Every row comes from one small tree of marks. Brackets hold a mark, then the marks that hang from it, in alphabetical order. Every link used is in the known rows. Which tree was each row made from?
Known rows:
[zezo [luze falur] [nipo kove]]: [ -0.6  20.6  25.7 -24.4  11.3   5.9 -39.4 -25.6 -22.9   8.0   7.1  26.3
  -3.2   2.7  -4.8  -8.4   5.1   4.3 -11.5   6.4  14.3]
[nipo [kove [luze [falur sevo] zezo]]]: [ -8.8 -13.7   4.8   5.8  24.4  -8.7 -61.3 -16.2 -10.5   9.8   7.2  26.6
  -2.3 -10.8  11.6  20.5   6.6 -15.3  -0.6  -5.1  11.7]
[sevo [falur kove]]: [ -9.9  -4.5   7.6  -5.8   0.6  12.3  25.2 -10.0 -15.9 -10.0   1.8   9.7
   5.5  16.9  -2.5  35.7  -3.1   0.1   4.6  -1.0  10.0]
[falur [zezo luze nipo]]: [ 10.3  22.2  31.5  18.6  -1.3  14.5  19.6  -7.9 -34.0   2.4   4.0   5.4
  -2.2   4.1  -1.8 -23.7  -2.5  21.0   1.7   3.5   3.1]
[nisabik [zezo [luze falur] [nipo kove]]]: [ -2.6  43.6  30.8 -18.2  29.0   0.4 -40.6 -18.4 -17.8  -2.1   3.9  40.2
  -1.7   9.2 -14.7  -3.0  -1.4  22.9  -4.4   1.2  18.2]
[nisabik zezo]: [ -6.3  50.4  20.4   6.9  12.7  -0.4  -9.3   0.1  -9.0 -11.7  -3.0  32.5
   5.6   6.9  -7.8  13.3  -3.0   9.5   4.2  -5.8  16.0]
[zezo [luze [falur nipo]]]: [ -3.4   8.7  25.1  -0.1   3.3   9.0 -13.5 -12.9 -17.9   5.0  26.8  20.3
  -1.0  -8.3   3.7 -27.5 -14.1   1.2   3.5   3.2   0.2]
[falur [kove zezo] nipo]: [  0.1 -29.8  21.8  -6.2 -13.4  -7.6  15.4   6.6  -9.7   4.4  10.3 -12.6
   3.2  -4.6  14.8  -3.0  13.8  17.7  20.4  -0.2  -0.5]
[sevo [falur kove nipo]]: [ -4.2 -17.0  11.0 -20.0 -15.5   6.8  36.5  -5.0  -7.5  -9.5  12.9  -0.2
   8.2  12.3   3.1  10.4  -8.1  10.1  12.5  -1.1   4.0]
[falur [kove [luze zezo]] sevo]: [-13.3 -38.7  13.3  17.2   8.2  -3.1  42.3 -13.0 -28.9  -1.0   9.2  -3.2
   4.1 -19.8  11.0   5.3   5.1  -7.9   2.5  -3.2  -9.7]
[sevo falur]: [ -5.4  24.9   4.0   4.5 -11.4  10.8  -2.0  -3.0  -8.7  -3.9   0.7  21.5
   4.3  17.0  -4.3  32.3  -2.6  -6.0  -7.5  -3.8  13.7]
[kove luze zezo]: [ -4.5 -12.4  13.3  26.1  -4.1   0.0 -49.6   9.2 -17.4  18.7  -0.3  21.4
 -11.6  -9.1   4.8   7.1  19.8   1.8  -9.9  -6.3  -3.0]
[nisabik nipo]: [ -1.5  36.3  15.7 -24.6  -5.7  -6.7  24.1  13.1 -19.0   2.0   8.0   9.1
  12.1  -7.3   5.1   4.3   3.2  10.0  -3.1  -5.8  13.4]
[luze [falur [nipo [kove zezo]] sevo]]: [ -2.2 -10.2  11.9   6.0   5.6  -9.7 -61.0   1.3   4.9  11.4  13.9  10.1
  10.3   1.9  28.9   2.7  14.0  -1.2   7.0   6.1  11.1]
[nipo [kove [luze zezo]]]: [ -1.1  -0.2   6.3  -4.9   8.5 -11.0 -45.6 -12.4  -7.3   7.6   1.1  19.7
  -8.8  -6.4   0.7  21.4   6.7  -5.3   1.5  -9.2  13.4]
[nisabik [nipo kove] [zezo [luze falur]]]: [ -4.8  53.4  24.2 -25.5  46.3 -11.2 -35.6   2.5 -10.4  -1.6  16.3  35.9
   6.2   9.7  -9.0   1.7 -10.0  32.7   9.8  -3.4  17.9]
[falur [kove luze] nipo sevo zezo]: [  2.2 -59.2  23.5  26.2   1.6   6.7  38.5   0.8 -20.5  -4.5  18.7 -22.1
  10.8  -7.3  30.4 -38.8  -9.2  15.3  26.6   5.7 -18.3]
[falur kove zezo]: [  3.3 -15.1  21.2  18.3  18.8  11.1  23.3  -5.7 -24.1 -10.2   1.2  -3.9
   6.3   6.5  11.0   8.4  -2.8   8.6  29.5   1.2   7.6]
[kove zezo]: [ -1.1  15.1  13.1  20.5  -6.1  -2.9 -32.7   9.6 -10.6  10.3  -3.5  14.0
  -2.2   1.5   5.7  23.9  22.8   2.7  -3.2  -2.2  11.0]
[sevo [falur zezo]]: [  3.2  17.2   6.7  24.4   3.0  15.3 -10.2   4.3 -12.9  -5.1   0.6  15.9
   3.6  23.1   0.6  28.6  -6.4   6.0   9.3  -3.6  13.7]
[zezo [luze falur]]: [ -8.4  21.7  21.7  14.7  19.3  13.5 -24.4 -17.0 -24.3   4.5  16.3  30.1
  -2.0  -2.7  -0.8  -4.7  -8.7  -8.4  -3.1   2.6   5.3]
[falur [zezo nipo]]: [ 10.7  17.6  24.7   5.9  -8.7   9.3  10.1  -1.7 -29.0  -0.6  -6.1   7.5
   3.8   2.5   4.5  -4.6   6.4  13.1   3.0  -1.2  11.7]
[nisabik nipo zezo]: [ -3.7  57.5  21.6 -23.9  11.4 -11.2  17.0  16.6 -15.6  -7.6   5.3  24.3
  12.7  -0.2  -6.2   8.5  -2.0  29.0   4.9  -9.8  16.2]

Write each row's tree:
[ -2.4  36.0  17.8 -31.0  23.2 -16.1 -30.1  10.7  -5.9  -2.8   4.9  28.5
   4.9   4.2  -4.7   5.3  -2.7  31.9   4.9 -10.0  15.0] -> [nisabik [nipo [kove luze]] zezo]
[  2.4 -13.4  16.5  -3.8  -0.2  16.9  35.5  -6.6 -31.8  -8.0  -3.2   0.3
   5.1  19.0  -2.5  19.7   2.4  20.1  11.1  -0.8   9.7] -> [sevo [falur kove [zezo nipo]]]
[-13.8 -36.7  17.6  17.9   6.3   7.5  30.3 -11.5 -24.9  -4.0   7.1  -2.9
   9.6 -12.2  18.2  -9.6   0.7 -10.2  -2.4   5.5 -12.4] -> [falur [kove luze] sevo]
[ -0.7   9.8  21.8  -8.9  12.8   2.0 -42.3 -18.6  -4.9   5.1  24.7  18.9
  -1.0   1.7   6.9 -19.4 -11.5   1.7   8.6   5.3   7.1] -> [zezo [luze [falur [nipo kove]]]]
[-11.3 -24.5  16.6   6.6  24.3   3.1 -30.8  -5.6 -22.6   7.4   4.2  19.2
  -0.6  -5.3   9.6  28.5  15.3  -2.8  10.2  -0.9  10.8] -> [luze [falur [kove zezo]]]
[-14.8 -29.6  15.9  22.0  24.3   1.7 -18.6  -3.6 -22.5   5.1   6.4   9.2
   9.0  -5.6  21.4  22.4  18.6  -6.5   6.2   5.6   4.6] -> [luze [falur [kove zezo] sevo]]
[-10.6 -33.6  14.9  -7.1  11.3  -9.9  31.9 -12.4 -22.0  -1.2  22.7   0.3
  10.6 -21.9  17.4   3.5   0.2  -4.6  18.4  -3.9   3.8] -> [luze [falur kove nipo sevo] zezo]
[ -5.6 -21.8  22.9   8.0  -8.3  -2.5  35.3   0.2 -27.7   3.9  -4.6 -13.3
  11.4  -6.2  16.8   5.9  31.0   9.6  -6.7   7.5  -0.2] -> [falur [kove [zezo nipo]] sevo]
[ 10.2  16.8   9.4  -4.7  -2.2   9.2 -17.9  -3.2 -11.7  -2.4  -6.7  14.0
   3.2  29.6  -1.6  24.6   4.6  17.2   3.4  -0.5  21.4] -> [sevo [falur [zezo [nipo kove]]]]
[  0.9  -9.6   0.1 -18.2 -13.4  -8.3 -24.9  -4.9   3.4   5.0  13.2  13.5
  -5.2   8.5  -1.4  16.9  -4.0   8.2   6.1 -10.5   8.2] -> [sevo [falur [nipo [kove [luze zezo]]]]]
[ -0.1  57.6  17.9 -36.0  22.1 -19.3 -18.1  12.5   0.0  -7.3   2.5  23.2
  13.1  12.0  -4.5  16.9   0.7  29.6   9.5  -7.0  26.0] -> [nisabik [nipo kove] zezo]
[ 12.1   4.4   6.6   2.4  -4.9   3.2 -27.9   3.0   8.3  -4.3   8.6   4.3
   6.3  30.9   9.5  11.3  -8.5  18.0  24.5  -0.8  16.2] -> [sevo [falur [nipo kove] zezo]]
[ -2.5  -4.7  10.5 -20.9  20.2 -15.7 -71.4  14.8 -12.3  21.4   9.6  23.8
  -2.8  -5.7   9.5  15.7  19.4  16.2  -0.8  -6.8  13.3] -> [nisabik [nipo [kove [luze falur] zezo]]]
[ -2.2  -0.5  23.0  19.1   2.8   1.1 -41.6   3.9 -14.7  17.6  19.6  18.3
  -7.3  -3.9   6.2 -11.4   9.1  12.0   3.4   1.3  -1.2] -> [kove [zezo [luze [falur nipo]]]]
[  7.0  13.4  22.7  25.5  -8.1   8.1  27.3   1.4 -27.5  -2.6  -3.9  -4.3
  14.9   1.5  17.5 -12.5   8.7   8.3  -3.1   5.9   5.3] -> [falur sevo [zezo nipo]]
[  2.3 -49.1  13.8   8.5  -1.8  14.1  16.8   0.6 -16.4  -4.9  15.8  -1.1
   0.8  11.4   7.5  -5.0 -14.5  21.8  24.5  -3.8  -7.8] -> [sevo [falur [kove luze] nipo zezo]]
[ -1.2  -3.6  17.8 -31.7   2.0   1.9 -56.8 -17.5 -21.1  10.7  -2.6  30.4
  -4.3  -7.9   1.8  -1.2  11.1  -2.5 -16.0  -1.3  14.1] -> [zezo [nipo [kove [luze falur]]]]
[ -9.5 -21.7  16.8  28.8   4.6  -1.8  20.1   3.0 -16.9   2.1   1.0 -11.4
  11.7  -1.0  20.8  15.6  23.3   0.8   4.4   7.1  -0.6] -> [falur [kove zezo] sevo]
[-12.0 -24.0  18.0 -14.3  11.6  -6.0  35.7 -21.2 -41.7   1.0   5.7   7.7
   7.9 -22.4   6.3  17.5  15.1  -3.0  -2.5  -2.8   9.7] -> [luze [falur kove sevo] [zezo nipo]]
[-14.5 -17.5   8.7  21.1  15.2  -1.8 -28.4  -9.6 -28.5   9.9  12.7  29.2
  -2.9 -26.2   8.5   9.3   4.0 -17.6  -8.5  -8.7   0.5] -> [kove [luze [falur sevo] zezo]]
[-11.7   9.6   7.8  19.2  15.8  -6.3  -9.0 -10.4 -22.8   3.6   9.3  23.5
   7.1 -18.0   9.9  25.5   8.0 -18.6  -1.4  -5.9  13.4] -> [luze [falur sevo] zezo]
[ -1.8  51.5  34.4  -3.2   3.8   3.9  20.7  -9.7 -25.7  -5.7   1.4  27.7
  -1.6   4.2 -17.9 -14.7  -2.1  28.1 -11.1  -0.3   6.3] -> [nisabik [zezo luze nipo]]
[ -6.0 -21.1  16.5  -4.9  -3.2   5.8 -44.9  -6.2 -17.9   9.6  18.6  29.5
  -4.1 -19.0  11.0 -19.7  -9.0  -7.0  -0.8  -5.5  -1.9] -> [kove [luze [falur nipo]]]
[  2.8  19.8  15.9  15.0  10.1  -5.5 -55.3  -3.1   1.5  12.0   2.9  12.1
  -6.8  15.0   2.9  16.4  18.9   9.4   1.8   4.7  12.1] -> [nipo [kove [zezo luze]]]
[ -3.5 -36.1  20.1  11.7 -13.1  -8.1  34.0   9.8  -9.1   2.8  12.7 -23.1
  14.0  -6.1  28.3 -10.9  17.1  11.6  14.4   7.2  -7.4] -> [falur [kove zezo] nipo sevo]
[ -0.7  28.3  24.2 -24.3   5.1  -4.2 -31.0  -8.7 -11.9  -3.5  -9.9  33.1
  -1.8   5.0  -9.7   0.1   5.9  21.4  -8.6  -5.5  15.4] -> [nisabik [zezo [nipo [kove luze]]]]
[  5.0 -22.2  19.8  11.0   4.5  16.1  43.9  -5.2 -15.6  -7.8  21.0  -8.2
   1.7  20.8   1.3 -11.6 -19.7  27.3  30.5   3.2  -5.9] -> [sevo [falur kove nipo [zezo luze]]]
[ -0.3  61.7  25.3 -20.6  28.8 -13.4  -7.7   6.2  -5.7  -5.8  12.1  21.8
   6.7  12.2 -10.4  -2.4  -5.9  36.6   8.5  -2.5  14.3] -> [nisabik [nipo kove] [zezo luze]]
